Known rows, with every way that one mark hangs from another
j298[j670 j679]:  1.446  1.304 -1.645  0.616 -0.690  0.846  0.149  1.227  0.012 -0.154  1.379 -0.208 -0.057  0.369  2.116 -0.198 -0.391 -0.418  0.158 -2.266 -0.233 -2.191
j562[j276 j298[j679] j806[j967]]:  2.379  0.033 -2.265 -0.440 -3.763 -0.375  1.100  1.383  1.486  1.071 -0.683 -1.839 -1.170 -0.368  0.710 -1.373  2.371 -0.590 -1.394 -3.432 -0.522 -4.953
j679[j298[j562 j670]]:  1.146  0.436 -0.293 -0.652 -2.032  1.363 -0.051  0.235 -0.131 -0.800  1.355 -1.991 -0.259 -0.124  1.723  0.120 -0.792  0.185  0.026 -0.521 -0.130 -4.155
j298[j562[j276 j806] j670 j679]:  2.247  1.267 -2.707 -0.145 -3.536  1.010  0.207  2.422  1.040 -0.906  0.497 -1.925 -0.535 -0.161  2.412 -0.125 -0.797  0.476 -0.548 -2.978 -0.618 -7.128
j298[j562[j428 j806] j670 j679]:  2.370  1.095 -2.631 -0.335 -2.366  1.455 -0.054  2.703  1.079 -0.356  1.030 -1.288  0.022  0.621  2.592 -0.455 -0.851  0.896 -0.388 -2.977 -0.359 -6.295
j276[j794]: -0.097  0.159 -0.286 -0.709 -0.559 -0.577 -0.009 -0.417  0.508 -0.508 -0.047  0.677  0.275 -0.129 -0.086  0.040 -1.106 -0.135  0.609 -0.462  0.462  0.273
j670[j298[j562[j276] j679]]: -0.012 -0.234 -0.355 -0.322 -1.511  1.103 -0.174  1.188  0.951 -0.882  0.726 -2.647  0.194 -0.073  0.654 -0.268 -1.682  0.268  0.293 -1.657 -0.104 -1.699
j298[j562[j806] j670 j679]:  1.997  1.291 -2.452  0.110 -2.603  1.424 -0.033  2.389  0.569 -0.586  1.171 -1.100 -0.291 -0.257  2.936 -0.094 -0.863  0.550 -0.259 -2.668 -0.549 -5.274
j679[j298[j562[j276 j806] j670]]:  1.576  0.338 -0.645 -1.355 -3.483  0.734  0.228  0.836  0.605 -0.674  0.289 -2.843 -0.601 -0.118  1.428 -0.277 -0.430  0.357 -0.537 -0.986 -0.220 -6.004
j276[j562[j298] j794]:  0.977 -0.559 -1.316 -1.624 -1.878 -0.278  0.654 -1.007 -0.206 -1.055  0.293  1.371 -0.098 -0.914 -0.312 -0.309  0.529  0.153 -0.427 -1.927  0.180 -0.385
j670[j298[j562[j806[j967]]]]: -0.153 -0.391 -0.014 -0.668 -1.120  0.996 -0.529  1.035  1.203  0.043  0.187 -2.029  0.201 -0.147  0.722 -0.332 -0.225  0.308 -0.424 -1.782  0.068  0.101
j806[j562[j428]]:  1.218 -0.031 -0.923  0.124  0.058  1.083 -0.121 -0.025  0.720 -0.266 -0.331 -0.124  0.173  0.166  0.072  0.123  0.810  0.336 -0.624 -1.750  0.420 -0.175
j298[j562[j276] j670 j679]:  2.168  1.458 -2.504  0.493 -2.603  1.392  0.140  1.728  0.622 -1.437  1.246 -1.657 -0.367 -0.210  2.268  0.174 -1.221  0.160 -0.096 -2.667 -0.566 -6.695
j562[j428]:  0.414 -0.267 -0.237 -0.531  0.345  0.081  0.049  0.411  0.709  0.295 -0.159 -0.427  0.426  1.101 -0.370 -0.460 -0.074  0.408 -0.169 -0.377  0.284 -1.384
j794[j276[j562]]:  0.429 -0.577  0.044  0.022  0.162  0.391 -0.246 -0.254 -0.678 -1.355  0.251  1.604  0.446 -0.574  0.557  0.534  0.301  0.424 -0.666 -1.091  0.439  0.847
j670[j298[j562[j276]]]: -0.442 -0.453  0.382 -0.783 -1.093  0.632 -0.296  0.642  1.085 -0.838  0.067 -2.552  0.275  0.040 -0.176 -0.088 -1.479  0.428 -0.236 -1.117  0.003 -0.572
j670[j298]: -0.964 -0.614  1.068 -0.615  0.449  0.227 -0.357  0.224  0.576  0.156  0.162 -1.289  0.526  0.512 -0.264 -0.379 -0.721 -0.036  0.027 -0.757  0.263  3.095
j679[j298[j562[j806[j967]]]]:  0.847 -0.248 -0.346 -0.921 -2.631  1.121  0.020  0.321  0.280 -0.221  0.534 -2.196 -0.515 -0.782  1.396 -0.179  0.533  0.173 -0.006 -0.230 -0.013 -4.278
j562[j298]:  1.019 -0.312 -0.196 -0.431 -1.085 -0.288  0.552 -0.048  0.164  0.740  0.076 -0.240 -0.442 -0.082 -0.280 -0.689  0.631 -0.067 -0.899 -1.194 -0.360 -0.413
j806[j562[j276 j298] j967]:  2.467  0.324 -1.927  0.690 -1.832  0.865  0.599 -0.485  1.239 -0.147 -0.347 -0.885 -0.979 -0.972  0.376 -0.249  3.177 -1.020 -1.762 -3.888 -0.008 -2.275
j562[j276[j794] j428 j806[j967]]:  1.407 -0.012 -1.771 -1.554 -2.339 -1.018  0.439  0.949  2.482  0.300 -1.584 -1.341 -0.013  0.756 -0.294 -0.990  1.015 -0.111 -0.447 -2.465  0.584 -4.677
j276[j562[j298 j428] j794]:  1.269 -0.765 -1.512 -2.030 -1.579 -0.279  0.693 -0.686  0.347 -0.829  0.131  1.122  0.274 -0.054 -0.665 -0.670  0.558  0.477 -0.442 -2.394  0.396 -1.581
j806[j562[j276 j428] j967]:  2.037  0.367 -1.959  0.600 -0.712  1.154  0.195 -0.138  1.595 -0.454 -0.575 -1.080 -0.238 -0.063  0.295 -0.020  2.615 -0.614 -0.969 -3.229  0.503 -3.100

Rows
-0.181 -0.403 -0.307 -0.647 -1.542  1.157 -0.390  1.711  0.898 -0.110  0.649 -2.080  0.206 -0.123  1.150 -0.439 -1.356  0.674  0.231 -1.693 -0.093 -0.494 | j670[j298[j562[j806] j679]]
 0.720 -0.685 -1.649 -2.323 -1.632 -0.402  0.325  0.049  0.599 -0.803 -0.668  1.077  0.424  0.011 -0.360 -0.491  0.315  0.836 -0.211 -1.706  0.609 -1.727 | j276[j562[j428 j806] j794]
 1.088 -0.137 -1.221 -0.752 -0.807  0.019  0.107  1.156  1.506  1.099 -0.737 -0.710  0.069  0.880  0.387 -0.923  1.771  0.101 -0.757 -1.816  0.297 -2.559 | j562[j428 j806[j967]]
 2.694  0.524 -2.170 -0.891 -3.917 -0.563  1.111  1.925  1.252  0.776 -0.518 -1.764 -0.997  0.196  1.056 -1.416  0.827 -0.122 -1.648 -3.716 -0.719 -4.918 | j562[j276 j298[j670 j679] j806]
 1.872  1.455 -2.168  0.729 -1.700  1.780 -0.120  1.598  0.134 -1.097  1.915 -0.823 -0.124 -0.166  2.765  0.258 -1.222  0.258  0.145 -2.439 -0.489 -4.882 | j298[j562 j670 j679]
 2.179  1.268 -2.298 -0.271 -2.949  0.771  0.051  1.647  1.408 -0.756 -0.061 -1.921 -0.554 -0.212  1.877 -0.004  0.541  0.104 -1.319 -3.002 -0.418 -6.396 | j298[j562[j276 j806[j967]] j670]
-0.316 -0.221 -0.107 -0.140 -0.785  1.445 -0.432  1.169  0.574 -0.617  1.261 -1.975  0.366 -0.113  1.024 -0.191 -1.617  0.388  0.499 -1.460 -0.052 -0.153 | j670[j298[j562 j679]]
 0.204 -0.379 -0.488 -0.674 -1.345  1.177 -0.155  1.498  1.426 -0.644  0.624 -2.893  0.473  0.596  0.389 -0.500 -1.725  0.499  0.271 -1.875  0.063 -2.543 | j670[j298[j562[j276 j428] j679]]
 1.090 -0.615 -0.325 -1.744 -3.187  0.629  0.288  0.696  0.939 -0.353 -0.321 -3.056 -0.333  0.144  0.336 -0.497 -0.361  0.813 -0.182  0.061  0.040 -6.151 | j679[j298[j562[j276 j428 j806]]]
 2.305  1.592 -2.984  0.474 -2.603  1.759 -0.098  2.238  0.821 -0.454  1.401 -1.103 -0.451 -0.453  3.354 -0.091  0.263  0.049 -0.358 -3.432 -0.477 -5.686 | j298[j562[j806[j967]] j670 j679]
 0.938  0.314 -1.350 -0.169 -1.929  0.865 -0.224  0.996  0.792 -0.236  0.018 -0.935 -0.371 -0.824  1.250  0.106  0.708  0.417 -0.543 -1.229 -0.229 -3.631 | j298[j562[j806[j967]]]
 1.624  0.180 -0.596 -1.516 -2.550  1.211  0.038  1.016  0.613 -0.222  0.681 -2.400 -0.145  0.597  1.597 -0.477 -0.417  0.715 -0.427 -1.034 -0.014 -5.334 | j679[j298[j562[j428 j806] j670]]
 1.221 -0.938 -0.168 -0.564 -0.286  0.250  0.122 -0.063 -0.183 -0.715  0.158  1.246  0.440  0.066  0.178 -0.132  0.686  0.638 -1.244 -2.100  0.391 -0.243 | j794[j276[j562[j298 j428]]]
 0.719 -0.707 -0.048 -0.266  0.387  0.425 -0.260  0.018 -0.283 -1.171  0.107  1.331  0.713  0.123  0.349  0.247  0.331  0.695 -0.674 -1.382  0.620 -0.074 | j794[j276[j562[j428]]]
-0.437 -0.600  0.194 -1.215 -1.829  0.417 -0.257  1.157  1.383 -0.402 -0.476 -2.691  0.107  0.024 -0.080 -0.366 -1.053  0.669 -0.568 -1.275 -0.056 -0.886 | j670[j298[j562[j276 j806]]]
 2.514 -0.230 -2.130 -0.750 -2.331  0.157  0.789  1.651  1.577  1.758 -0.115 -1.137 -0.463  0.693  0.964 -1.731  2.357 -0.064 -1.106 -3.616 -0.152 -3.907 | j562[j298[j679] j428 j806[j967]]
 1.891 -0.137 -1.931 -1.954 -1.674 -0.118  0.674 -0.425  0.389 -0.851  0.550  1.053  0.294  0.349  0.052 -0.683  0.366  0.304 -0.826 -3.299  0.291 -2.072 | j276[j562[j298[j670] j428] j794]
 1.835  0.835 -1.712 -0.890 -1.834  0.908 -0.237  1.895  1.230 -0.317  0.242 -1.190  0.144  0.806  1.572 -0.292 -0.569  1.059 -0.995 -2.248 -0.176 -4.907 | j298[j562[j428 j806] j670]
 2.758  0.136 -2.141  0.274 -1.630  0.921  0.608 -0.134  1.761  0.115 -0.501 -1.293 -0.612 -0.135  0.055 -0.574  3.108 -0.673 -1.774 -4.292  0.201 -3.425 | j806[j562[j276 j298 j428] j967]
 0.898  0.096 -1.201 -1.036 -1.992  0.168  0.048  0.527  1.507 -1.292 -0.324 -1.331  0.197  0.219 -0.227  0.039 -1.529  0.787  0.105 -1.013  0.192 -5.437 | j298[j562[j276[j794] j428]]
 0.699 -0.125 -0.781 -1.320 -1.211 -0.930  0.402  0.159  1.684 -0.499 -0.988 -0.938  0.352  1.007 -1.103 -0.583 -0.912  0.165  0.092 -1.060  0.544 -3.514 | j562[j276[j794] j428]
 1.348 -1.063 -0.351 -1.033 -1.003 -0.060  0.161  0.509  0.159 -0.278 -0.390  1.051  0.298 -0.002  0.255 -0.408  1.000  0.958 -1.639 -2.463  0.330 -0.592 | j794[j276[j562[j298 j428 j806]]]
 1.254 -0.621 -1.793 -1.184 -1.086  0.510  0.326  0.381  0.377 -0.248 -0.369  0.274  0.000 -0.049  0.246 -0.466  2.580  0.394 -0.891 -2.162  0.249 -2.538 | j276[j562[j428 j806[j967]]]
 0.534 -0.537 -1.376 -1.678 -0.737 -0.027  0.233 -0.690  0.239 -1.413  0.050  1.345  0.590  0.028 -0.478 -0.116 -0.063  0.485  0.264 -1.368  0.657 -1.295 | j276[j562[j428] j794]
 2.906  0.502 -2.045  0.231 -1.207  1.408  0.405  0.743  0.836  0.123  0.684 -0.355 -0.220  0.360  1.237 -0.526  1.092  0.058 -1.228 -4.165 -0.042 -1.921 | j806[j562[j298[j670 j679] j428]]
 1.963 -0.217 -1.529 -0.830 -3.337 -0.896  0.935  0.808  1.573  1.052 -1.320 -1.739 -1.095 -0.227 -0.073 -1.241  2.583 -0.471 -1.897 -3.018 -0.430 -3.946 | j562[j276 j298 j806[j967]]
 1.147 -0.430 -2.149 -1.876 -1.614 -0.081  0.306 -0.061  0.864 -0.748 -0.385  0.989  0.313 -0.187  0.151 -0.471  1.437  0.241 -0.246 -2.414  0.694 -2.244 | j276[j562[j428 j806[j967]] j794]
 1.552 -0.309 -1.245 -0.651 -2.693 -0.288  0.785  1.400  0.566  1.354 -0.167 -0.634 -0.737 -0.242  0.729 -1.213  0.992  0.262 -0.869 -2.191 -0.546 -1.920 | j562[j298[j679] j806]
-0.431 -0.595  0.479 -0.976 -0.188  1.044 -0.519  0.790  1.101 -0.305  0.509 -2.023  0.743  0.733 -0.066 -0.314 -1.384  0.743 -0.074 -1.132  0.207  0.105 | j670[j298[j562[j428]]]
